Each row was made from one small tree. Brackets hold a mark, then the marks that hang from it, in the order of their numbers. Every link used is in the known rows. Write each row's tree.
Known rows
(Z_413 Z_835): [ -7  -9 -32 -21 -13 -28   9  38 -13  -1   1   0  10 -28   4  13  -2  18
  -4  27   6  21  -5   1  15 -10   5 -30  12 -10   3   4 -17   9  18 -15
 -35  -1   2]
(Z_201 Z_632 (Z_655 Z_909) (Z_835 Z_413)): [  7  -1 -46 -51 -14 -71   9  50 -17  -3 -13 -32  -1 -18   8  12   2 -26
  -8   4   3  38   7   1 -18 -13  24 -23  27 -17 -14  -1 -28  -3  21 -14
 -41   9  -2]
(Z_511 (Z_69 Z_201 Z_705 Z_779)): [ 11  -5 -18 -39  -9  -8  11   6  -2  14  38  23  32 -25  -1  14  12   6
   3  -5  12  25   4  -9  20 -17  11 -19  14   0  23  23  28  19  16 -16
 -42  -3  16]
(Z_201 Z_632 (Z_655 Z_909)): [ 12   3 -39 -34 -14 -40   5  38  -7  -3   5 -19  27  -9  16  20 -13 -25
  -7 -31   1  47   1  -4   1   1  23 -16  23  -8   0  -6   0   1  -4 -14
 -41   5   0]
(Z_779 Z_69): [  0 -13 -25 -16 -23  -7   8  34   1  12  24  34  21 -25   8  20   2   8
  -2  -4   3  24   0  -1   8  -4  10 -27  19 -17  -1  20   7   1  -8 -16
 -37  -3  -6]
(Z_779 Z_69 Z_159): [ -7  -5 -29 -18 -31  -7   7  32  -5  11  33  12  16 -29  22  24  -4  -2
  -2   3   2  23  13  -6  -2   9   9 -23  26 -23  21  37   8  -2 -10 -15
 -34  -1 -10]
(Z_763 (Z_69 Z_201 Z_705 (Z_779 Z_159))): [ -2  -1  -2 -44 -20  -2  20  12   1  15  26  -3  21 -27  19  16   2  -9
   4   7   9  27   7 -18  -1  -9  16 -15  23  -7  45  27  34  23   9  -9
 -40  -2   7]
(Z_909 (Z_655 (Z_201 Z_632 Z_835))): [  7  -3 -31 -34 -13 -48   9  33  -9   4 -12 -30   2  -7  12  19   5 -23
 -12 -10   5  36  13   6 -20  -7  24 -20  20  -8  15  21   7  -3  11 -13
 -47  -3  -9]
(Z_69 (Z_201 Z_655) Z_967): [ 17  -5 -49 -34  -6  -2   9  16  -7  14  18  31  29 -16 -19  17  -2  17
  -3 -29   2  26  -4  -8  29  -4  16 -21  13   0   5  12  16  13  -5 -10
 -45  -6   7]
(Z_516 (Z_763 (Z_69 (Z_201 Z_655) Z_967))): [ 12  -4 -32 -52   1 -17   4  15  16   7  22  11  39 -17   2  19   1  22
   4  -9   4  24  -5  -8  14   3  16 -20  19  -4  -2  -8  25  21  -4 -14
 -38   2  16]
(Z_655 (Z_201 Z_632 Z_835) Z_909): [  2  -3 -36 -29 -17 -58  10  37  -8   5 -18 -31  -1  -9  10  17   4 -37
 -11 -13   5  28  13   6 -25  -6  27 -19  22  -7  17  17   2  -3   7 -15
 -48  -1 -11]
(Z_763 (Z_69 Z_201 Z_705 Z_967) Z_516): [ 16 -12 -21 -65  -1 -10  11   8  15  13  32  22  35 -27  -5  11  12  29
   3 -19   9  17   1 -12  24 -11  17 -20  17  -8  10  14  39  25  -9 -16
 -42   6  22]
(Z_763 Z_69 Z_516): [ -9  -6 -11 -36  -5 -13   3  27  17   1  10 -11  28 -28  14  18  -3  22
  -1   0   7  24   0  -4   8   2  12 -23  20  -7  -1  -7  14  21  -1 -18
 -39   8  11]
(Z_159 (Z_779 (Z_69 Z_201))): [  0 -12 -60 -16 -24  13  18  25  -7  19  29  33  18 -33  -1  23  -3  11
 -12   1  -2  12   6 -11  11  12  13 -24  28 -29   8  27  -6   2  -8  -7
 -35  -6 -12]
(Z_511 (Z_69 Z_705 Z_779 Z_967)): [ 21  -1  30 -54 -12 -32   9   5   1  15  61  30  34 -27  21   9  19  -9
  19  -6  14  26   6 -12  10 -36   7 -23  21 -12  29  42  57  19  20 -25
 -36   4  29]
(Z_69 (Z_201 (Z_655 Z_909)) Z_705 Z_779): [ 22   3 -29 -48 -14 -14  14  18 -12   6  19  24  38 -12  16  15  -2 -14
   0 -33   6  39   3  -9  22  -8  26 -10  19   4  17  -1  23  17  -7 -11
 -44  -2   4]
(Z_763 (Z_69 (Z_201 Z_632)) Z_516): [ -3  -8 -57 -38   1 -14   7  27  15   8   1 -24  19 -27 -15  20  -1  18
  -7  -9   6  26   1  -7   6   7  19 -22  20  -7  -3  -9  -4  17  -1 -12
 -44   8   6]
(Z_516 Z_763): [ -5  -5 -34 -21  -5 -30  -2  29   4  -1  10  -2  27 -20   5  21  -1  25
  -1   4   4  10   0   4  23   5   8 -26  14  -4  -1 -10   3  14  -2 -16
 -29   1   7]
(Z_909 (Z_655 (Z_201 Z_69))): [  9  -3 -31 -11  -7 -10   2  26  -5   2  -8 -22  27  -1  35  20 -14   6
 -14 -27   5  38   6   6  15  20  12 -16   9   7  26  11  20   4 -10 -16
 -41 -11  -5]
(Z_201 Z_632): [ -3  -6 -35 -13 -13 -31   8  36  -4   8   4 -18   7 -21  -9  19  -2  -6
  -4  -4   4  25  -1  -3   5 -11  12 -28  17 -13   9  13  -5   4  10 -13
 -35   1   2]
(Z_511 (Z_69 Z_705 Z_967)): [ 19  -9   9 -53 -10 -26   8   4   2  13  56  33  36 -25   7   9  16  12
   8  -9  11  23   2  -9  21 -27   5 -23  14 -10  22  43  50  14  12 -22
 -37   1  27]
(Z_909 (Z_655 (Z_201 (Z_69 Z_779 Z_967)))): [ 20   3  -2 -24  -8 -20   3  21  -6   7   8 -12  27  -3  46  16  -6 -14
   2 -30   8  39  11   1   6   5  13 -16  16   2  34  23  39   9  -5 -21
 -41  -8   4]
(Z_655 (Z_201 (Z_69 Z_967))): [  9  -5 -22  -6  -6 -16   1  22  -2  14   4  -7  17  -8  17  14  -6   2
   0 -25   6  17   3   2  12   5   8 -25  11  -2  33  29  30   7  -6 -19
 -37 -10   5]
(Z_655 (Z_201 Z_632) Z_909): [  7  -1 -36 -26 -15 -43   5  32  -7   2  -8 -25  13  -7  20  19  -8 -34
  -9 -25   5  35   6   2 -12   2  24 -15  19  -4  21  11   8  -1  -6 -15
 -46  -3  -9]
(Z_201 (Z_69 Z_705 Z_967) Z_632 Z_835): [ 16  -9 -21 -29  -8 -55  15  32  -4  22  15 -17   3 -16  -6   6  17  -6
   2 -14   7  13  12  -5   8 -24  12 -35  16 -20  24  44  23   3  14 -18
 -27   2  19]
(Z_655 (Z_201 Z_69 Z_632 Z_835)): [ -3  -4 -44   0  -7 -46   5  40  -4  15 -21 -47  -8  -9   1  15   1 -18
  -8 -10   5  17  11   6 -15   0  16 -31  16 -10  22  27  -1  -2  13 -16
 -37  -5  -4]
(Z_201 Z_69 Z_632 Z_655 (Z_835 Z_413)): [  4  -2 -56 -20  -5 -59   5  54 -12   6 -16 -50  -5 -16   1  10  -2  -6
  -6   5   3  26   6   2  -6  -3  13 -33  20 -18  -8   8 -31  -2  27 -15
 -30   4   5]
(Z_763 (Z_69 Z_705)): [  0 -12  14 -41 -16 -12  16  18  10   8  23   9  28 -24  15  12   2   9
   0   4   7  29  -6 -11   9 -20  11 -22  15  -8  22  20  37  18   8 -13
 -36  -1  14]
(Z_201 (Z_69 Z_705) Z_632 (Z_835 Z_413)): [  5 -12 -41 -26  -8 -63  12  46 -12  12  -7 -38 -10 -21  -4   5  12   0
  -5  13   7  12   9   0   4 -19  10 -36  15 -22  11  27 -16   0  27 -16
 -25   2  10]
(Z_967 (Z_69 (Z_201 Z_655 Z_835) Z_705)): [ 15 -12 -37 -44  -4 -19  14  17  -4  15  30  36  30 -21  -9   9  14  14
  -6  -6   8  16  -2  -3   8 -17  18 -18  12  -1  -2  21  11   9  16 -15
 -40  -6   9]
(Z_69 (Z_201 (Z_655 Z_909)) Z_705 Z_967): [ 34  -6 -38 -61 -11 -15  14  10 -10  10  31  43  44 -10   0  12   3   4
  -5 -45   4  33   0 -11  36  -9  23 -12  14   1  14  16  36  12 -17 -11
 -45  -4  12]
(Z_69 (Z_779 Z_159) Z_967): [  1   7  12 -28 -23 -24   9  19 -11  13  36  -1  12 -28  27  17   2 -23
  16   1   8  20  13 -12  -2 -15   9 -23  26 -16  44  38  32  16   9 -18
 -34   3  10]

Write each row's tree
[  6  -9 -40 -48  -2 -31   9  21  16   8  17  -9  28 -19  -6  17   8  14
  -1   1   6  18  -1  -8  11  -4  18 -22  18 -10   8  -2  16  17   2 -12
 -32   3  14] : (Z_516 (Z_763 (Z_69 (Z_201 Z_632) Z_705)))
[ 24 -11 -46 -45  -9 -27  18  13  -7  21  28  21  16 -19 -29  11  16   2
   0 -25   6  17   1 -12  25 -24  18 -25  13 -13  22  35  23  10   0 -10
 -38  -3  13] : (Z_69 (Z_201 Z_632) Z_705 Z_967)
[  4  -1  -2 -14 -12 -40   9  28  -5  16  -2 -17   4 -10  23  10   9 -19
   4  -9  10  13  14   3  -8 -13  15 -28  17  -6  36  35  29   9  13 -18
 -35  -6   4] : (Z_655 (Z_201 (Z_69 Z_705 Z_779) Z_835))
[ 22   6 -38 -37  -8 -28  11  22  -8  18  21   6  15 -17  -9  16   5 -26
  11 -28   5  34   2 -13   1 -18  22 -23  25 -11  11  14  14  13   9 -13
 -43   3   9] : (Z_69 (Z_201 Z_632 Z_655) Z_779 Z_967)
[ -3  -7 -51 -35   0 -24   6  26  16   7   3 -21  23 -20  -8  22   1  17
  -4   6   4  19  -2  -5   6   6  16 -23  18  -6   1 -14   0  16   4 -11
 -35   2   7] : (Z_516 (Z_763 (Z_69 (Z_201 Z_632))))
[  6  -3 -35  -6 -10 -16   1  29  -5   2 -13 -21  27  -2  35  18 -18  -3
 -13 -32   5  30   6   6  14  23  14 -14  10   9  29   7  17   4 -18 -17
 -42 -11  -7] : (Z_655 (Z_201 Z_69) Z_909)
[  4  -5 -34 -48 -16 -49   9  44 -17  -5 -10  -8  11 -20  15  11  -1  -4
 -10   7   4  33   5   3  -3  -7  20 -21  21  -7 -12  -5 -19   3  16 -14
 -42   3  -2] : (Z_201 (Z_655 Z_909) (Z_835 Z_413))
[ -7 -10 -49 -35   0   4   6  21  15   6   2  -3  29 -28  -8  20  -3  34
  -8  -6   7  21   0  -5  20  10  16 -20  16   0  -2 -12   4  23  -6 -12
 -45   3   6] : (Z_763 (Z_69 Z_201) Z_516)
[  7  -6 -33 -15  -9 -53   8  34  -4  16  -7 -35  -3  -7   4  11   9 -20
  -5 -16   7  15  12   3 -10 -10  18 -30  16 -14  29  38  14  -2  12 -16
 -34  -4   2] : (Z_655 (Z_201 (Z_69 Z_705) Z_632 Z_835))
[  5 -10 -30 -45  -1 -14   7  14  17  10  18  11  33 -22  -3  18   5  29
   2   2   6  15  -3  -7  18   1  12 -22  15  -4   5  -3  24  23  -3 -14
 -37  -2  15] : (Z_516 (Z_763 (Z_69 Z_201 Z_967)))
[ 11  -6 -61 -33 -24 -14  12  25  -6  23  39  13   9 -27  -7  22   7 -10
   0 -13   2  22  15 -13  -4   3  15 -24  28 -29  23  48   8  -4 -11 -12
 -39   0  -7] : (Z_779 (Z_69 (Z_201 Z_632) Z_967) Z_159)
[  5  -4 -13 -47  -5 -21  10  16  14   8  23   7  33 -22  13  17   9  11
   8   5   9  17   0  -9  11  -8  16 -19  20  -5  13  -5  28  27   4 -14
 -33   2  15] : (Z_516 (Z_763 (Z_69 Z_201 Z_705 Z_779)))
[ 13 -12  -9 -26 -10 -33  15  25  -4  19  17   7  14 -17   1   6  13  14
   0 -11   7   8  10  -2  24 -18   7 -33  11 -10  25  39  33  10   8 -18
 -28  -4  19] : (Z_201 (Z_69 Z_705 Z_967) Z_835)
[ 17   8  -2 -16  -7 -19   3  27  -4  12  22  -1  31 -11  31  13  -9  -7
  14 -29   5  33   3  -8  18  -3   9 -25  20  -5  19  14  31  16   1 -21
 -32   0  17] : (Z_201 (Z_69 Z_779 Z_967) Z_655)
[ -8 -10 -30 -26 -13 -46   7  36 -12   7 -18 -14 -13 -22   1  12   9  -6
  -6  19   8  11   6   8 -17 -15  14 -29  16 -11  10  23 -13   2  26 -14
 -43  -6  -8] : (Z_655 (Z_201 (Z_835 Z_413)))
[  9 -13 -49 -31 -25   5  22  20  -7  20  43  45  22 -31   2  18   5   8
  -9  -3  -1  11   7 -14  15   2  15 -24  28 -33  15  38   9   4 -10  -8
 -32  -4  -6] : (Z_159 (Z_779 (Z_69 Z_201 Z_705)))
[ 17  -5 -61 -34  -2 -17   8  25  -4   8  19   7  35 -15   3  17  -5  -4
 -11 -22   5  36  -4  -4   5   4  21 -10  15   3  -5  -2  -6   3   1 -17
 -44  -3   1] : (Z_967 (Z_69 (Z_201 Z_632 (Z_655 Z_909))))
[ 13  -1  31 -61  -9 -43   8  14  17   9  43  11  34 -22  32  12  15  -4
  22   5  10  18   2 -11   1 -25  13 -23  26 -16  18  13  54  27   8 -22
 -27   7  27] : (Z_516 (Z_763 (Z_69 Z_705 Z_779 Z_967)))
[ -5  -2 -24 -34  -4 -14   7  21  15   7   9  -5  29 -23  10  21   1  13
   5  11   7  19  -1  -6   7   2  15 -20  20  -1   6 -16  13  26   6 -14
 -36   1   9] : (Z_516 (Z_763 (Z_69 Z_201 Z_779)))
[ 15   2 -15 -45 -20 -14  17   6 -14  20  44  20  18 -25   6  13  12 -13
  11 -13   9  16  14 -16  16 -18  15 -19  22 -12  50  46  40  19   2 -12
 -37  -1  11] : (Z_69 Z_201 Z_705 (Z_779 Z_159) Z_967)
[ 20  -2 -31 -27  -7 -34   5  26  -5   3   3 -31  22   2  32  16  -5 -15
 -10 -34   6  41  10   2   8   6  17 -17  14  -4  30  25  26  -1  -6 -16
 -37  -6   1] : (Z_909 (Z_655 (Z_201 (Z_69 Z_705) Z_632)))
[  9  -1  17 -40 -12 -25   8  13   0   9  46  16  33 -27  21  13  12  -6
  12   1  12  28   5  -8  10 -26   8 -21  19  -6  23  28  39  18  21 -22
 -36   3  21] : (Z_511 (Z_69 Z_705 Z_779))
[  3   1 -48  -9  -6 -45   6  47  -5  10 -10 -42   6 -10  -1  15  -4  -9
  -6 -15   1  29   7   0  -2   1  16 -32  20 -11   1  10  -9   0  14 -14
 -32   2   5] : (Z_201 Z_69 Z_632 Z_655 Z_835)
[  3  -5 -22 -32 -14 -31   9  27  -9   2 -10 -10  11  -9  19  18   3  -6
 -13  -8   6  32  11   8  -7  -3  20 -18  16   0  16  19  14   3   7 -13
 -48  -8  -8] : (Z_909 (Z_655 (Z_201 Z_835)))
[  5  -6 -65 -32 -11 -14  14  30 -11   6 -12   9  23 -14 -14  18  -4   9
 -19 -18   1  31   5   1  17   6  25 -16  15   8  -3  -8  -9   8  -2  -6
 -51  -6  -7] : (Z_69 (Z_201 (Z_655 Z_909) Z_835))
[  5 -10 -34 -49   0  -2   8  14  15  12  17   9  29 -29 -10  16   4  31
  -1 -14   8  20   1  -9  19   0  15 -21  17  -4   3   2  22  24  -8 -15
 -45   4  14] : (Z_763 (Z_69 Z_201 Z_967) Z_516)
[ 26  -2 -12 -32  -7 -20   5  20  -3  11  32  14  39  -8  20   9  -4  10
   6 -38   4  28   0  -8  34  -6   9 -25  13  -7  20  26  42  11  -8 -19
 -28  -1  23] : (Z_201 (Z_69 Z_705 Z_967) Z_655)
[ -9   6 -16   6 -16  -8   4  32  -9  10  10 -35  16 -20  34  19 -15  -4
   4  -3   5  21  13  -5  14  13   3 -24  18  -4  42  19  11  13   3 -17
 -27  -3   4] : (Z_201 (Z_69 (Z_779 Z_159)))
[ -4   2  -3 -15 -20 -33  13  32 -11  15  14 -27   6 -21  27  11   5 -10
   4   6   8  12  22  -5   4  -7   9 -28  22 -12  45  39  22  12  15 -16
 -26   0   8] : (Z_201 (Z_69 Z_705 (Z_779 Z_159)) Z_835)
[ 10  -3 -25 -27 -10  -5  14  14  -8  21  19  27  17 -24 -10  16   7   1
   7 -12   8  19   2  -9  21 -16  13 -23  16  -2  22  17  20  20   6 -13
 -43  -6   8] : (Z_69 Z_201 Z_779 Z_967)
[  1  -8   0 -47  -7 -31   6  20  17   2  26   1  35 -21  20  16   6  19
   4   9   7  17  -3  -5  12  -8  12 -22  18 -10   9   1  32  21   2 -17
 -28   4  18] : (Z_516 (Z_763 (Z_69 Z_705)))
[  7   1 -39 -39 -16 -58  10  44  -9   2  -6 -25  11 -12   5  17  -1 -28
  -9 -17   1  40   8  -1 -12  -9  27 -21  26 -11  -6   2  -7  -1   9 -13
 -43   6  -2] : (Z_201 Z_632 (Z_655 Z_909) Z_835)
[ 17 -10  -9 -21  -8 -17  10  19  -3  15  28  13  29 -15  12   9   2  19
   3 -23   6  15   2  -6  40  -9   4 -28   8  -7  30  33  40  12  -6 -19
 -26  -5  21] : (Z_201 (Z_69 Z_705 Z_967))
[ -1   5  10 -31 -27 -26  12  21 -12   8  35  -3  16 -26  31  16   3 -21
  11   2   8  21  13 -11   3 -17  12 -21  25 -14  47  36  31  16   9 -16
 -29   3   8] : (Z_69 Z_705 (Z_779 Z_159))
[ 29  -6 -27 -60  -3 -12   8   0  -1  14  52  42  45 -19  -9  11  12  16
   2 -26   8  30   0 -11  29 -16  13 -18  14  -2  13  31  43  14   5 -16
 -44  -1  24] : (Z_511 (Z_69 (Z_201 Z_655) Z_705 Z_967))
[ 13   4   8 -25 -17 -23  10  18  -8  16  40  -8  23 -19  37  11   0 -11
  15 -15   8  17  16 -12  19  -8   5 -25  20 -13  55  46  47  15   1 -20
 -24   0  19] : (Z_201 (Z_69 Z_705 (Z_779 Z_159) Z_967))
[ 22 -14  -1 -45 -23 -21  13  20   1  19  53  60  28 -24  11  12  17   2
   9 -18   5  20   2  -8  13 -24  11 -27  21 -26  12  47  42   4 -10 -19
 -33  -1  10] : (Z_779 (Z_69 Z_705 Z_967))
[ -9 -11 -41 -36  -3 -21  10  25  14   8  -3  -6  21 -23 -12  20   7  29
  -7  19   5  11   2  -1   6   3  15 -24  16  -2  -3 -12   2  20   9 -10
 -38  -2   6] : (Z_516 (Z_763 (Z_69 (Z_201 Z_835))))
[ 14 -11 -20 -60  -2 -21  10   8  16  12  32  21  38 -20  -1  14  12  26
   5  -3   7  13  -2 -10  22  -9  14 -21  15  -7  12   9  39  23  -4 -14
 -34   0  21] : (Z_516 (Z_763 (Z_69 Z_201 Z_705 Z_967)))
[ 10  -1 -31 -30 -13 -34   5  28  -7   1  -3 -26  14  -6  21  21  -5 -20
 -11 -21   5  43   6   3  -8   1  21 -16  18  -6  18  15  12  -1   1 -14
 -45  -4  -7] : (Z_909 (Z_655 (Z_201 Z_632)))
[  3  -6   0 -50  -3 -19   4  19  17   7  25   3  29 -29  13  14   4  19
   7  -7   9  22   1  -8   8  -8  12 -24  21 -12   4   8  32  22  -2 -21
 -39   9  20] : (Z_763 (Z_69 Z_967) Z_516)
[ 14   5 -24 -15  -8 -33   3  32  -6   5  -6 -43  16  -1  41  19  -9 -29
  -3 -27   7  45  12   2  -6   9  18 -17  19  -3  30  15  18   3   1 -18
 -39  -4  -3] : (Z_909 (Z_655 (Z_201 (Z_69 Z_779) Z_632)))
[  3   4  14 -41 -20 -26   7  11  -4   7  53  -2  28 -29  33  15   9 -14
  12   7  12  27  14 -11   0 -16   7 -19  24 -12  42  41  39  15  20 -21
 -33   5  17] : (Z_511 (Z_69 Z_705 (Z_779 Z_159)))
[ 15  -7  -4 -48 -31 -21  12  19  -5  17  63  37  22 -28  24  15  12  -9
   9 -10   4  19  15 -13   2 -13  10 -24  28 -33  34  64  42   1 -12 -18
 -30   2   5] : (Z_779 (Z_69 Z_705 Z_967) Z_159)
